In the rows, zero is written as 128.
Known rows, with every step that occurs:
F/Q/P/N/W: [173 174 111  93 145  67 187 147 116 146 144  96 178  72 110 106 112 105
 158 143 112 129  85 131 134 149 173  95 124 126 115 142 104 157 135]
Q/W/N/E/G: [143 130 107 130 170 103 136 145 163 162 173 109 174 128 161 104 170 223
 113 128 107 145  70 169 165 107 139  86  86 123 112 138 137 105 156]
V/N/E/Q/P: [130 196 123  90 158 104 189 129  95 149 147 161 191 105 149 125 173 117
 184 116 126 152  71 160 160 149 104  80 103 119 140 154 138  99 144]
Q/W/N/F: [136 104 121 113 170  84 151 123 154 127 164 106 148 107 158  95 103 131
 121 122  99 142  71 138 153 105 148 108  91 121 120 126 129 117 169]
F/Q/W: [158 134  80 115 144 137 177 163 142 157 157  89 175 103  97 119 120 141
 109 118 131 149  79 101 150 124 163 113 117 119 125 129 145 122 134]
W/G/E/Q/F/N/P: [170 165  99  84 145 130 185 135 148 203  96 134 196  90 148 112 104  83
 142 136  96 134  46 160 151 113 151  89 111 108 106 130  97 102 121]
F/G/E/Q/P/N/W: [127 173  99 110 147  91 197 143 141 172 104 152 197  63 124 112 141 146
 160 130 118 156  69 158 144 156 144  84 125 147 123 142  85 135  77]
V/N/E/Q/W: [125 157 103 122 178 118 183 132 131 147 155 159 195 117 159 117 208 163
 116 110 133 141  69 157 150 130 107  88 101 124 140 156 151  96 142]
E/Q/W: [120 143  97 127 156 138 193 162 138 154 164 127 165 118 113 131 143 159
 110 127 128 158  72 101 157 143 147 100 118 117 130 135 149 119 124]
P/N: [141 135 142 117 178  94 160 148 121 168 157  95 184 118 160 100  94 110
 108 142  93 113 102 118 131 129 134 123 139 133 133 136 136 116 161]
V/N/W: [173 137 128 119 184  77 163 110 111 163 136 130 154 107 199  98 167 131
 125 159 112 118  87 148 147 127 150 110 114 127 152 150 139  91 136]
G/W: [133 113 134 129 156  94 154 125 137 189 126  88 150 112 132 114 105 113
 127 135 123 138  89 107 128 133 165 130 119 136 152 130 149 114 176]
P/N/F: [140 103 144  92 180  70 152 129 123 144 154  95 157 111 181  84  78  91
 105 131  92 114  98 123 130 113 132 112 120 134 132 134 135 130 190]
P/N/W/G/A: [163  96 134 139 184  50 166 101 119 186  95  78 161  93 162 119 115 111
 115 167  64 122  89 156 159 147 178 124 123 148 104 139  94 107 180]
G/P/N: [124 166 141 129 176  83 155 135  85 198 135 100 176 103 126 105  90 102
 119 131 103 121 102 130 130 141 156 129 145 137 136 140 119 127 168]
P/N/E/G/W: [129 116 140 125 179  60 131 132 151 190 137  94 178 119 169  97 163 185
  99 125 121 125  97 155 123 121 141  97 113 141 132 148 140 133 199]
Q/F/G/E: [148 116 108  90 142 157 133 145 157 187 106 122 181 114 125  78  83 148
 146 119 119 151  63 110 142  81 120 117 110 134 144 121 118  83  89]
J/F/G/P/N/E/Q: [109 183 111  93 179  76 170 142 101 192  90 115 188  71 106  72 129 136
 128 116 134 135  82 154 159 147 125 106 122 162  81 150 128 170 132]
W/G/P/N/E/Q/F: [128 159 139  86 173  74 170 119 101 211  85 128 207 110  95 114 114 105
 135 128  89 124  67 160 154 124 113  99 111 130 103 143 100 151 178]
P/N/E/Q: [132 148 125 101 175  90 187 147 136 158 154 120 205 114 170 129 132  99
 102 135  99 116  90 149 143 148 114  95 113 133 118 147 143 135 172]
J/F/N/W/G/A: [175  88 103 127 163  84 147 109 134 180  90  59 138  74 159  66 106 117
 143 159  99 141  74 142 176 129 196 121 115 135  69 138 105 106 144]
A/G/E/Q/P: [136 176 117  83 123 142 197 144 140 190 129 139 176 110 110 138 110 102
 180 132 133 186  95 118 141 157 112 103 103 155 143 115 126  92  97]
A/G/P: [156 170 130  94 147 108 154 128  95 216 120  88 141 116 118 116  83 101
 133 146 125 145 106 105 138 140 158 136 104 160 147 114 149 113 131]
J/F/G: [153 130 111  88 165 123 144 153 129 178 113  80 152  98 124  51  88 152
 138 135 132 147  89  96 165 117 148 126 122 147 100 130 149 128 102]
Q/P/N: [135 175 149 106 157  96 164 152 103 156 163  98 184 102 116  91  86 116
 165 127 107 134  91 115 132 142 134 111 135 131 131 142 114 121 147]
Q/W/N/F/G/E: [132  95  90 118 157 110 145 119 183 154 116 126 177  86 157  89 111 158
 125 105 104 155  64 166 154  92 136 105  90 142 122 117 106  94 117]
G/E/Q/W/N: [109 127  95 148 163 131 195 136 176 170 145 154 208 105 134 149 155 139
 124 122 103 167  75 163 149 141 129 102 115 123 114 128 110  85 133]
J/F: [145 126 133  95 170 121 149 142 127 173 142  84 142 116 132  66  88 123
 141 145 121 138 101  90 150 127 137 137 121 140 110 140 155 116 146]
P/N/F/Q/W: [148 110  97  98 167  84 170 150 146 126 162  90 176  89 128  94 104 122
  89 102 122 133  81 122 125 110 146 104 117 129 116 130 126 152 176]
W/N/E/Q/F/G/A: [137 111  85  94 148 100 169 137 147 128 124 119 181  99 136 121 111 125
 147 125  94 158  46 174 196 105 134  86  81 124  83 126 111 105 140]
Q/P/N/W/G: [167 158 150 108 164  56 175 117 112 188 101  98 176  91 122  99 107 125
 165 157  77 127  83 141 148 150 159 109 119 143 118 145  89 141 141]
Q/W/N: [142 131 118 141 170 110 160 141 150 153 168 105 176 114 132 108 120 148
 124 132  96 143  78 136 152 120 149 118 107 123 119 129 125 104 142]
W/N/P: [170 186 129 102 172  77 176 131 120 165 150 103 152  99 181 120  85  82
 134 162  78 110  83 158 154 142 172 114  96 127 114 134 136 115 163]

Rows:
[158 168 112 116 164  53 166 123 136 183 101  96 153  66 155 109 104 107
 133 143 106 123  69 175 146 137 200 110 102 142 116 126 125 144 144] | F/G/W/N/P
[138 121 129 124 182  67 129 114 127 194 123 126 167 123 194 100 215 197
 122 121 140 135  87 174 141 113 137  92 106 127 151 153 152  93 189] | V/N/E/G/W
[128 148  85 109 155 135 163 160 165 142 159 108 182  91 132  64 154 158
 122 105 154 151  60 121 150 125 130  91 106 125  86 155 148 137 114] | J/F/N/E/Q/W
[147 134 133 100 180  87 138 150 134 174 163 102 184 127 190  94 147 187
  94 135 105 119  95 155 149 118 123  92 109 135 124 146 145 122 172] | P/N/E/G
[120 109 101 111 168  80 191 138 150 120 168 132 159 102 143 124 128 124
 116 123 103 158  67 149 170 123 146  88  93 117 102 124 129 134 164] | E/Q/W/N/F
[148 162 117 114 161  87 204  93 116 208  73 181 198  84 142 141 193 124
 191 147 101 163  74 186 164 157 133  87 116 133 133 147  84  79 118] | V/N/W/G/E/Q/P
[161 110 108  76 167  67 174 141 124 138 149  82 176  91 160 107  76  74
  98 124  99 128  96 134 139 114 150 105 118 128 113 126 132 150 191] | P/N/F/Q
[117 166 104 122 158 110 183 118 112 220  87 129 182 104  87 148 154 145
 125 121 108 148  62 145 170 154 145 102  88 140 113 142 127 132 158] | N/E/Q/W/G/P
[168 124 113  91 140 141 134 162 136 147 168  86 172 118 141  70  72 116
 140 122 117 130  57 105 144  80 149 106 124 101 126 127 130 106 119] | Q/F/N
[135 181 124 105 157  66 203 145 110 146 153 132 171  84 125 118 135 119
 156 152 114 136  79 132 146 168 157  86 126 128 115 150 107 157 127] | E/Q/P/N/W
[114 157 131  76 158  65 192 145 103 125 161 130 165  93 127 108  97  91
 157 118 109 152  79 125 149 146 132  84 122 125 118 136 115 153 169] | E/Q/P/N/F
[161 124 100  74 126 157 170 155 170 177 138 124 197 118 144  99  98  98
 136 125 135 169  76 125 131  94 117  94 114 130 127 111 116  91  80] | A/G/E/Q/F/N
[132 109 136 143 163  70 159 115 147 179 129  93 172 106 147 127 105 101
 138 143 100 140  87 155 137 131 168 125 115 128 125 126 126 115 185] | G/W/N
[160 113 143 118 157  68 163 113 156 190 121  80 165 113 148 120  97  91
 132 149 112 154 106 151 128 128 155 134 100 153 131 105 135 117 157] | A/G/W/N
[167 115  85 127 143 109 197 120 163 214  86 130 203  82 178 142 149 102
 122 157  92 138  64 172 165 139 169  87 113 123 105 131 103  98 111] | F/N/W/G/E/Q
[153  85 100 102 150  43 174 115 153 152 125  85 159  79 145 132  93  58
 132 128 106 143  84 166 146 113 182 108  97 119 106 116 124 146 215] | G/W/N/F/Q
[155 148 133 106 180 104 147 111 116 166 143 128 184 124 203 100 155 115
 129 132 112 113  88 155 145 115 103 109  99 132 153 150 155  75 165] | V/N/E
[147 175 129  95 145  84 203 128 150 181 124 144 184  87 135 122 134 109
 158 150 125 156 101 142 121 165 124  98 109 168 134 133  99 124  95] | A/G/E/Q/P/N/W
[138 155 143 125 182  73 163 115  79 237  83  92 192  99 110 115  89 107
 121 138  77 123  97 154 148 143 157 129 141 141 114 132 104 129 179] | W/G/P/N
[139 105  96 110 166 120 139 139 120 162 111  67 131  87 121  63  85 146
 140 125 127 161  83 110 173 124 165 129 121 152  91 127 136 103 126] | J/F/G/A
[108 133  96 138 153 156 191 147 165 177 143 151 187 114 120 136 152 151
 117 116 131 167  73 114 137 142 125 106 120 132 138 137 133  86 121] | G/E/Q/W
[118 183 129 102 154  96 199 165 101 149 161 125 192  98 104 122 112 113
 160 126 113 151  86 129 147 162 137  91 140 122 117 140 113 137 141] | E/Q/P/N
[164 145 114  62 155  55 169 126  99 178 117  78 156  83 124 107  69  57
 107 123 123 143 112 140 126 123 155 116 103 157 118 109 123 164 171] | A/G/P/N/F/Q
[192 113 113 106 161  88 154 120 141 194  95  69 157  85 155  54 112 121
 138 165 106 128  77 134 167 121 177 115 116 132  80 143 115 134 115] | J/F/N/W/G
[138 163 145 118 179  68 152 102  95 234  83  95 201 103 141 118 106 102
 124 136  73  97  93 164 143 141 132 123 108 153 115 143 113 129 191] | W/G/P/N/E
[127 178 114  94 134 123 201 159 105 156 159 128 165 106  97 135 112 112
 175 132 120 163  75 105 164 160 149  91 119 116 125 133 132 120 128] | E/Q/P
[123 149  96 118 154 134 183 147 154 150 162 130 175 119 133 129 156 153
 110 120 129 138  67 118 152 142 124  92  89 130 132 146 160 120 140] | N/E/Q/W
[138 110 116 141 161 148 160 117 167 222  92 117 192 120 119 118 125 162
 127 127  94 148  78 124 142 125 127 128 110 141 140 128 114  68 135] | Q/W/G/E
[163 173  95  85 120 127 183 161 109 156 151  89 174  93  88 124  85  99
 181 124 119 152  81 105 159 142 163 103 113 113 125 125 131 124 137] | F/Q/P
[147 172 145  99 169  84 155 131  92 211 128  85 166 109 127 102  85 101
 117 141 117 134 120 129 120 142 143 137 126 164 139 120 129 132 142] | A/G/P/N
[171 101  96  80 154  70 178 130 138 138 146  89 165  91 161 129  82  61
 130 136  83 135  84 161 166 107 167 100  94 113  97 113 130 132 189] | W/N/F/Q
[184 105 101 132 146 111 163 105 167 222  85 103 192  87 186 112 119 108
 128 157  86 126  74 163 150 121 168 107 111 131 122 133 101  81 114] | F/N/W/G/E
[152  96 117 127 161 111 162 114 111 197 101  72 151 114 139 137  85 107
 135 146  72 145  87 127 178 137 168 130 111 134 115 121 123  72 184] | W/G/A
[167 188  96  69 143 119 180 168 122 139 164 119 159  92 149  94  95  86
 131 138 120 125  47 122 151 114 174  76 114  95 111 137 131 137 115] | E/Q/F/N/P
[180 190 103 101 150 111 163 152 119 162 162  85 154  85 186  94  85  84
 120 142 111 102  70 132 140 130 191 103 114 115 128 138 147 115 132] | F/N/P
[143 165 139 131 177  53 156 116  92 195 120 109 156  87 145 102 115 113
 114 154 105 110  91 138 130 151 174 124 126 144 132 151 117 148 155] | G/P/N/W
[164 130 138 120 181  68 162 129 129 162 147  98 166 104 176  97 116 119
 104 164  95 106  95 129 127 137 156 119 125 140 134 145 127 136 146] | P/N/W
[138 160 117 118 165  75 138 124 110 206 137 114 168 111 160 123 147 165
 138 140  97 138  81 191 175 124 160  96  88 127 107 139 130 112 181] | W/N/E/G/P
[177 117 144 118 184  58 173 112 127 199 101  90 181 101 165 109 120 117
 107 175  68 109  94 149 146 137 158 120 121 144 116 138 106 136 154] | P/N/W/G
[111 168 110 110 130 139 198 143 133 179 136 151 186 101 109 142 120 104
 178 124 120 170  76 121 147 159 128  98 119 128 137 134 119  90 125] | G/E/Q/P
[118 165  98 108 133  71 186 130 150 163 107 127 198  69 103 132 139 129
 186 115 122 160  55 184 166 149 152  77  87 135 104 134 113 147 135] | F/G/W/N/E/Q/P
[138 134 102 113 161 123 189 133 151 190 115 121 190 118 120 143 158 148
 113 130  98 140  62 137 169 142 125  93  84 135 113 140 142 121 150] | N/E/Q/W/G
[150 125 121  69 141 148 178 144 165 187 129 138 175 135 124 117 102 107
 138 138 129 172  89 105 134 108  97 112  99 146 141 112 129  91 104] | A/G/E/Q/F
[139 127 118  78 154 129 180 161 124 151 156 128 167 131 108 114 103 118
 140 141 115 149  65  96 161 111 132 102 116 107 124 130 138 121 133] | E/Q/F
